Every row comes from one small tree of marks. Brackets hold a mark, then the marks that hang from it, in alphabetical order. Every link used is in the known rows. Which tree was each row made from?
Known rows:
[Y [G [W [U E]]] S]: [-25  11  10  10 -13   8  15  17  15  11  11  25 -21  34  11  24  -6  23
 -46  -5  27   2]
[L [W [G [Y [S M]]]]]: [-21  14  22   8   3  -8  12   7   0   2  19  33  22   8   6  22  10   1
   1 -11   7  -6]
[W G L [S M] [U E]]: [ 20  21 -15 -13  13  18  -6  -7 -21   1 -38 -65 -14  -3 -10 -41   7 -45
  12   1 -15  12]
[M S]: [ 13 -25  -1   9  13 -26   9  -5  12   1  13  45  25  22  10   2  -9  16
  16  -3  -4   6]
[G [W [S M] [U E]] Y]: [-22  -5  23 -21  -3   8  -4   7 -15 -32 -17  -4   8 -29  11  26  -6   2
 -17  15 -20 -12]
[G [W U] [Y [S M]]]: [-26   0  24 -10  -7   2   4  10   1 -16  -9  30  15  -6   9  33  -3   9
 -24   9 -11 -14]
[G [W S [U E]]]: [-10  -8  10  -2   3   7   3  12  -8 -11  -1  -7 -12   2   8  27 -15   2
  -3   9 -15   5]
[M [S Y]]: [ 19 -31  -8  11   0 -18   3 -10  27   2   8  35  25   4   4 -10  -2  22
  15   1  -6  -5]
[L [W S]]: [ -7 -10  20  26   4 -22  10   7  13   9  30  27  22  18  14  30  -6  -6
  11  -4  -9  -3]
[L [W G S [U E]]]: [-11  18   7  -1  11  15  10  14  -8  -3  15 -11 -11   5   3  18   2 -20
  17   1 -13   8]
[Y [S [M [G W]]]]: [-20  -6  -3  12   6 -19  10  15  19   7  -4  39  -1  33   9   3   1  18
 -17   2   9  19]
[S M [Y G]]: [ 11  -7  -7  18 -23 -21   4 -10  31  19  -3   5  18  -2  17 -19  21  29
 -30   6  39 -15]
[Y [G [W L S]]]: [ 16  -6  11  20  -4  -8  -3  -8  -3  17   9   9   4  31  10  10 -11  18
 -25 -23  21  -1]
[M [G [W L [S Y] [U E]]]]: [ 14 -12 -13  -6  14  18 -11   2 -17 -12  -7  -6 -22  -9 -10 -16 -11  15
  11  -2  -5  21]
[S M [W G L [U E]] Y]: [  4   0 -25 -13 -12  19   1  -8  -1  24 -32 -73 -24 -32  -5 -48  24 -13
   0   8  11 -13]
[U E [W G L [S M Y]]]: [ -8   9 -10  -2 -19  12 -15  -3  -2  -2 -18 -55 -11 -17 -18 -21  13  -9
   2 -16  -5  -4]
[L [W [G Y] [S M] U]]: [ -7  19  12 -13   9   7   2   8  -4  -9   2  -1  12  -5   9  18  12 -24
  10   4 -26  -3]
[Y G [S M]]: [-13   9   4  23 -11 -25  16   6  37  27   2  34   7  45  18   0   9  16
 -48  -2  38  -2]
[E [U W]]: [-10   2   4   4 -11 -13   6   3  -8 -10  23  28  -3  -5   1  29 -12   6
   0  17  15  -1]
[U [W [S [Y G]]]]: [  2  -4   1  15 -17  -9 -12  -1  33  12  16   8   7   5  -3  22   1  18
 -12  -6   4 -18]
[E U]: [  7  -4   8  11   4 -20  13  -7 -10  -5  18  35   6  -1   6  12 -16   2
   2  25  27   1]
[L [W G [S Y] U]]: [  9  11   0   3   5  15   2   5  12   7  13  -6  -1   1   0  13   9 -17
  21   2 -22  -3]

Which tree is each row?
[  6  -8  -6 -25  16  12   1  -8 -16   1  -8  -9  -5  -9  -7 -19  -5  -6
  18  -7 -10  -3] | [M [S [W [G Y] L [U E]]]]
[ 15 -18  -2 -11  19  -5  -1 -16  -8  12   0  12  11   6  -5 -15  -6   2
  19 -17  -5  -6] | [M [S [W [G Y] L]]]
[ 11 -21 -19   7  -8  -7  -6  -4   1   0 -14   1   4 -13   3 -30  12  30
  -1  -2  11  10] | [S [M [G [W L]]] Y]
[-32   1  -4  -4  -6  -8  -4  17   3 -14   1  -9 -13  -6   0   8   2  12
  -7   3   2  12] | [U E [W [S [M G]]]]
[  1  15   0 -15  -7   2 -10  -8 -21 -18  -8  -8   0 -14 -10   3  -3 -23
   1   7  -9  -2] | [E [U [W [G Y] L [S M]]]]
[ 30  19  -6  -7  22  23  -8 -12 -24   4 -21 -51 -15   0 -20 -30  -7 -38
  22  -5  -7   7] | [W G L S [U E]]
[ 24 -29 -36 -20  17  12  -6  -5   7   6  -6   8 -17  -7  -9 -42  -1  16
  25   0 -16  16] | [M G [S [W L U] Y]]
[-26  20  11  -5 -13   9  -6   1 -19  -9  -5 -19   0 -16 -21  -3   5   2
  -7 -22  16  -9] | [U E [W [G [Y [S M]]] L]]
[-21   3  17  11  -4  -2  21  16  -9  -4  31  11   3  -7  12  25  -3   1
  10   5   8   0] | [L [W [U E]]]
[ 27  -9  -4   7   5   1  -5  -8  30   8  -7  -7   8  -8  -2  -1  -4 -13
   9  24 -16 -15] | [W [S Y] U]
[  1   7  12  17  15  -7   6   4   3  11  25  16  10  23   6  23   1  -9
  19 -12  -7   4] | [L [W G S]]
[  1 -15  -5  -2 -10   3  -3   6  14  -4 -17 -13  -1  -3  14  13   2   0
  -8  14 -29  -2] | [G [W [S M Y] U]]
[-32  26  17 -10  -1  14  15  16 -10 -12  10   6   1 -11   4  17  12 -10
   0   2   1  -2] | [L [W [G [Y [S M]]] [U E]]]
[ 14 -20  -2 -17  33 -12  -6  -6  -6 -24  12  71  20  -1  -3  -8 -11  35
  19  -2   2  16] | [M [G Y] S]
[ 54  10 -16   0  15  24 -18 -24   1  16 -24 -45  -2  -5 -24 -35   2 -34
  27  -3 -18  -7] | [W G L [S Y] U]
[-12  -4  10  13 -12  -6  -8   0  -7  -3   5 -24   0  -6 -13   5 -11  -5
   3 -16   1  -6] | [U E [W L S]]
[  8  14   6 -11  -2   5 -11 -11 -23 -17   2   1  -1 -13 -16  10 -11 -19
   7   3  -5  -5] | [E [U [W [G Y] L S]]]
[ 41   0 -15  10   5  -1 -15 -25   8  19 -32 -42  13   3 -12 -46  13 -25
  13 -11  -9  -5] | [W G L [S M Y]]
[-14  20   9   2   7  13  17  14 -19  -2  26   0  -9  -2   2  18   4  -4
  18  -2  10   8] | [L [W G [U E]]]
[  1   3  -9  -1 -30  -4  -6  -6   4  -6  -4 -11  -5  -8   0  -5   2 -10
 -18   9  -1  -5] | [E [U [W L [S M [Y G]]]]]
[ -2  -3   7  12  -7 -14   2   3   9  11   6  15   2  31  23  19   0  25
 -36  -9  19   3] | [Y [G [W [S M]]]]
[-10  -5  -9 -26  10   5   1   0 -25   0 -22 -29 -17 -34   0 -34   6   0
  -4  11  16   2] | [S [M [G Y]] [W L [U E]]]
[-14   5  -1 -18  -3  -7  -6   5  -8 -29   3  25  -4 -16   0  16  -6  -1
  -6  23  -6   6] | [E [U [W [S [M [G Y]]]]]]
[ 14 -16 -24 -16   3  18   0  -9   4  12 -12 -27 -15 -12  -9 -35   4  -2
  20  -4 -13  -3] | [M [S [W G L [U E]] Y]]
[-13  -6 -11   0 -19   2 -14   3   2 -10 -13 -36  -8 -23 -13 -23   6   4
  -1  -8  -5   2] | [U E [W L [S [M G] Y]]]
[  9  13  -5  -3  -2   3  -7  -7 -19  -7   4  -6 -11   2 -13   6 -10 -21
  10   2  -5   6] | [E [U [W G L S]]]
[-16   3  14  24  -9 -10  12  10  24  22  18  46  -3  49  13  28  -7  32
 -45 -15  32  -1] | [Y [G W] S]
